Each row was made from one small tree. The marks that hang from a mark follow it in brackets, in alphabetical order. Every link used is in the known rows. Write each row's tree.
Known rows:
X[N]: [-10  -7   1 -14 -23  22 -14  12  27  16 -28 -20   7 -10  14   2   2  21
  12  -2  14  -9   0  -6  -7  -8   5  -8   8  -7  15   0]
F[C D P]: [-33   1  -5   8   8  36   7  18  -7 -14   9  18   0 -28 -17   8  -7  37
   4 -16 -18 -11  11   7  -2 -31 -15 -27   1 -10  22  -2]
N[C P]: [  5  -1  -5  -4 -16 -13  16  14   2  -8  27   2 -17  -1  -8  -4  -8  45
  35  -7   3 -10   9  16   4  -3   3 -17  -8 -14   6 -14]
F[P R[N T]]: [ -1  33  -4 -43 -17  37 -24  18  29 -17  23 -23 -21  31  13 -51 -11   0
  33 -12  -6 -19  -5   8  32   3   3 -24   8  16  18 -18]
F[C X[N]]: [-16  -6 -11 -12 -27 -41 -11  15  -9   3 -35 -17  40 -42  23  54  -2  60
  24 -16   3  -5 -20  -8 -10 -33  18  -6  -9   3  46   8]
D[N W]: [ 11   8 -15  -4 -13 -17   6   3  15  18 -23   8  18  -1 -17  20 -18  -8
 -15  -5  10   6 -11  -2 -15 -15 -21  17   8 -11  10   5]
D[N[C] W]: [ 17   6 -18   2 -22 -49  14 -17  -5   7 -16  17  27 -13 -12  41 -22  29
   2  -9  12  18 -22  14  -7 -15  -8  25   4 -26  20  22]
F[P R[T W[D]] X]: [ -6  -3  32  -5  35 -18  12  22  -6 -15  52 -18  11  -8  15 -14 -29 -21
 -12 -15 -50  -7  -8  15 -18  16 -16   0   8   6   0 -30]
W[D]: [  7 -22   4  -3  -6  -3  -2  19  19   0 -10  22 -16  20   3  -3  -9 -26
 -19 -26   7   2  16 -13 -14  20  -6  -3   1  -8   6  -1]
R[N]: [  2 -13 -11 -29 -37  19 -24   9  32  -9 -27  -8 -26  24  19  -6   3   9
   2   2  32  -2  13  -9  12   8   4 -13   8  12  10  -1]
R[F T W]: [-41 -10  16  15  -2  11 -26 -25  11   1  14 -15 -16  23  27 -31   5 -31
   1  53  -1  25  25  -9 -18  17  11  15   5  19  -9  -7]
D[N V]: [  4  15   3 -22   3  11   7   1  36  -7 -21   2   8  44 -22   6  12  -2
   3 -29  17   6  12 -46  37  -4   5   3 -16   5  18 -13]
R[T]: [-26  26 -11 -16  -3  -5 -15  -7  25  -1   2  -6  -1  40  -3 -55 -10 -26
  35   3   9  24  -5 -16 -10   3  22   5 -17  -2   5 -12]
W[C D[N[P] V[R]]]: [ 19   8   0   5  16  -5  31   3  -8  10 -13  38 -15   7 -47 -22  17 -47
   1 -36   1   3 -17 -26  48  12  10 -11 -21  33   4  12]
F[C]: [-13   7  -8 -17 -17 -30   1  -1   8   7 -11   8  -2   2   5   4 -11  21
  23  -5   2  14   6  -2  -7 -12  28  -4 -17  -9  20  11]
V[C D[W]]: [ 16 -11  -5  13  23  -5  -8  -4 -27   6  17  -3   4   2  14  23  -6  -8
 -40  32   0 -15  25  22 -45  -3 -16  20  -4 -32 -49   5]
F[R[W] X[N[C]]]: [  9 -20  34 -13 -12 -49  13 -11  -3   6   2 -48  41 -48  42  56 -12  71
  12 -13 -22  -4 -19  44 -28   1  14  11  11 -29  11   1]
F[D P X]: [-29 -12   1   2  14  27   3  38   8 -30   7 -12  11 -19 -13  15  -5  35
 -17 -21 -13 -31   1   2 -22 -31 -42 -29  -7  -1   9 -37]
N[P]: [ -1   1  -2 -11  -6  17   9  34  23   1  20  -6 -23   7 -14 -25  -5   9
  15  -1  -2 -24  18   2  -2  -3 -10 -23  -4   5  -5 -32]
V[C D[N[P] W]]: [ 14   3 -15  42  28  17   0  25 -47   0  30  -2   2 -21 -15  31   1   2
 -36  32  -4 -23  18  11 -11 -23 -38   2  17  -5 -26 -12]
R[T W]: [-31   6  11  -3  19  -5   2 -23   8   7  15 -16  -4  19   9 -52 -13 -29
  15  41 -10  40   6  -1 -23  14  25  22   1  -7 -20 -15]
F[C D[N W] R[T]]: [ -2  53 -22  18  -8 -18  -1  -7   1   0  -9  24  52 -10 -27  19 -22 -12
  15 -44 -15  23 -43  11 -15 -20 -13  23  13 -38  35  21]
V[D R[N[P] T]]: [ 18   9   3  13  17  34 -22  15  -5  12   7  -7 -25   0  18 -82  33 -31
  23  31  20  -4  -5  -5  32   2  28 -33  18  24 -28 -24]
D[V W[C]]: [ 14   2 -11 -35 -21 -21  24 -31   8  -2 -16  23  17  23 -23   9 -14 -22
 -16  -6   9   2   4   8  -6  13  -1  34 -44 -12 -22  22]
W[C D[V[R[F T]]]]: [ -6   3  -1   0  -3 -15 -13 -39   5   4 -19  40 -14  47  -7 -46  26 -84
   9 -12  13  19 -10 -38  23  41  31  11 -43  35  -2  33]
X[N[C P]]: [  0 -11  -3   1 -27  12   7  22  -7   1   8 -10   4 -38   4  14  -1  66
  37  -3   6 -21  -1  13  12 -10   4 -18  13 -12  21  -4]
F[D]: [-18  -8  -2   6  -3  34  -3  11  30  -9 -18   5  -1  11 -15  -7   2   1
 -11 -20   9  -2  14   1 -26  -3 -20 -11   2 -24  -4 -12]
R[F]: [-16 -17   5  -5 -35  13 -29   4  37   2 -11  -6 -24  25  22   3  11  -3
  -4   8  18 -14  32 -10  -9   3  -9 -12  -7  18   8  -4]

Write each row's tree:
[ 34  -3   3  13  45 -26   5 -20 -24  38   8  -2  -4  -9   7 -14   3 -25
 -23  33 -11 -10  -8  22 -46   0   8  16 -12 -32 -68  12]  V[C D[W] R]
[ 36 -17  -5 -14 -12  12  13   5  -4  -5 -14  40 -40  11 -20 -28  23 -39
  -2 -23  19 -15  -2 -21  53  39  10 -18 -15  37 -13  18]  W[C D[V[R[N[P]]]]]
[-18 -45  23  45  -5  15 -15   1   0   6 -14  12 -19  -9  22  38  11 -31
 -52  19   4  16  34 -20  -1  19 -26   7  38  33  18  10]  R[F W[D[N]]]
[-22 -11  -7   1  38  52  -4  32 -21 -47  12 -21  27 -14 -20  59  13  61
 -13 -23 -21 -53   5 -34   1 -24 -39 -10 -13  -7   8 -22]  F[D[V[C]] P X[N]]
[  9  34  10  -6   0  15  13   2  25 -16 -19  19  32  19 -27  39  12  17
   8 -79 -10   0  -3 -24  27 -15   0  -4  -4 -26  38   0]  F[C D[N V] R]
[ 12  23 -19 -18 -13 -38 -15 -36   7   9 -18   5 -13  21  12 -55   7   5
  65   5  25  38 -42  -6  20  16  58   1  -9  -1   6  24]  V[R[N[C] T]]
[  4   5   4   3  23  14   0  -6  -1  19  18 -14 -37  -8   2 -81   9 -27
  32  52  -5  16 -19  -3  13  20  31 -10  22  25 -35 -16]  V[R[N[P] T W]]
[ 10 -38   6  20  -4   3  17  -9 -30  17  -3  19 -51 -35   3 -33   7 -37
 -19  34   3  12  -3  26   7  37  11 -10  20  35 -31  24]  V[R[N[P] W[C D]]]
[ -5   0  -6  23 -19 -12   0 -21 -30  13 -33   7  26 -24   5  21   2 -24
 -46  21  20  24   2  40  -8 -23 -13  16   1   4  -7  24]  V[D[N W[C]]]
[ 24  -8   4  26  -6 -30   6 -13 -27  11 -13  13  37 -27  14  43   2  20
 -26   4  20  15  -2  28  -2 -20 -10  13  18 -28   2  14]  V[D[N[C] W]]
[-15   7  -1  28  23  14 -23   2 -26  -4  -4 -21  -6  15  11  17  19   1
 -22  21  11  14  23  -7  -3 -21   0  -4   5   3  -4  -3]  V[C D[N]]
[  1  24  13 -39  -7  -3  13  16  15   3  31  -9  -6  -7   6  -2 -22  34
  25 -31 -35 -25   1  25   8 -21  10 -30 -10  -8  23  -8]  F[C P R]
[-16 -22  40   7  22  46  11  31   4  -8  14 -46  33 -69  15  38  -6  55
 -28 -17 -46 -43  -5  36 -29 -22 -43 -18  33 -14   2 -32]  F[D P R[W] X[N]]
[-32  -6 -13  10 -42 -36 -44  -6  -9 -19 -16 -23  37 -15  39  38  10  49
  42   3  20   4 -19 -14  -3 -11  11   4  -8  15  54  13]  R[F[X[N[C]]] T]
[ 28   5 -16 -26  21 -14  11 -15   2  -8  16  10   6  45 -25  27 -15  -4
 -14  -2  -7 -22  14 -23 -20  16  -9  40 -36 -32 -35   5]  D[V[C] W]
[  9  15   0   3   7   8  14  40  10 -15   6  -9  44 -35 -26  56 -24  26
 -35 -52 -30 -41 -30  25 -22 -40 -73  -8  16 -14  17 -23]  F[D[N W] P R X]
[-60 -13   0  50 -20  -3 -26 -33 -33  -7 -18  16  -9   3  12   0   8 -67
 -26  38   9  60   8  -6   6  22  -1  23  11  50  29  38]  R[F T W[C D[N]]]
[  1 -19  14  19  50   3  14 -12 -27 -16  11  13 -10  32 -16  39   4 -23
 -42   1 -12  23  27 -47   6  31  -6  31   7  -2 -11   7]  R[W[D[N V[C]]]]
[ 29  11  -7 -18   0  -6  17  -3  24   4 -19  17  29  25 -29  26  -7 -10
 -19 -23  10  -4  -1 -32  15  -5 -16  26  -9 -13   1  -3]  D[N V W]
[ 23 -18  25 -24 -29 -18   5 -24  13  -6   7 -21 -15   0  42  19  -8  42
   9   4  -1  12  12  44   3  30  20   4  25 -22  -4  11]  F[R[N[C] W]]
[ 16 -21  11   3  47  25  -3   7  -6  -4  32  24 -46  32 -13   0  22 -25
 -16  -7 -22 -45  25 -51  21  25  -9 -14 -24  26 -19   8]  W[D[V[C R[F[P]]]]]
[ -5  10  31  45  49 -35  10 -54 -36  34   1 -10  17 -26  21 -45  22 -15
  14  44  -1  70 -28  15   5  -6  57  12  16 -10 -21   6]  V[D[N[C]] R[T W]]
[ 47  14 -10 -28  44 -35  27 -30   6  23   8  11  -3  34 -31  -9  -7 -20
   1   0 -17 -17 -20 -23 -26  17  15  34 -41 -33 -56  13]  D[V[C R] W]
[ -8  16 -32   7 -30 -11  20   4 -21   6  -4  10   5 -25 -38  11 -19 -11
  -8  12   7   0 -14  28   1 -18 -31   8  -5  18  10  12]  D[N[P] W[C]]
[  7  41 -19 -25 -36   3 -18  22   6 -17  23  -4 -12  13   7 -25  -8  14
  60 -18  -2  -7 -10   3  34   4  24 -21   9  14  30  -4]  F[C R[N[P] T]]
[ -8  16 -27 -11 -23  32 -26  26  12 -21  13  -7 -29  26  -2 -50   2  -5
  36  16  22  -6   3 -18  30   7   3 -18  11  27   9 -23]  R[N[P] T]
[  5 -31  25  24   9  25   8 -19 -38  24  -1 -16 -39 -48  29 -44  34 -20
 -23  69   8  10  14  51  12   9  24 -23  20  34 -56   4]  V[D R[N[P] W[C]]]
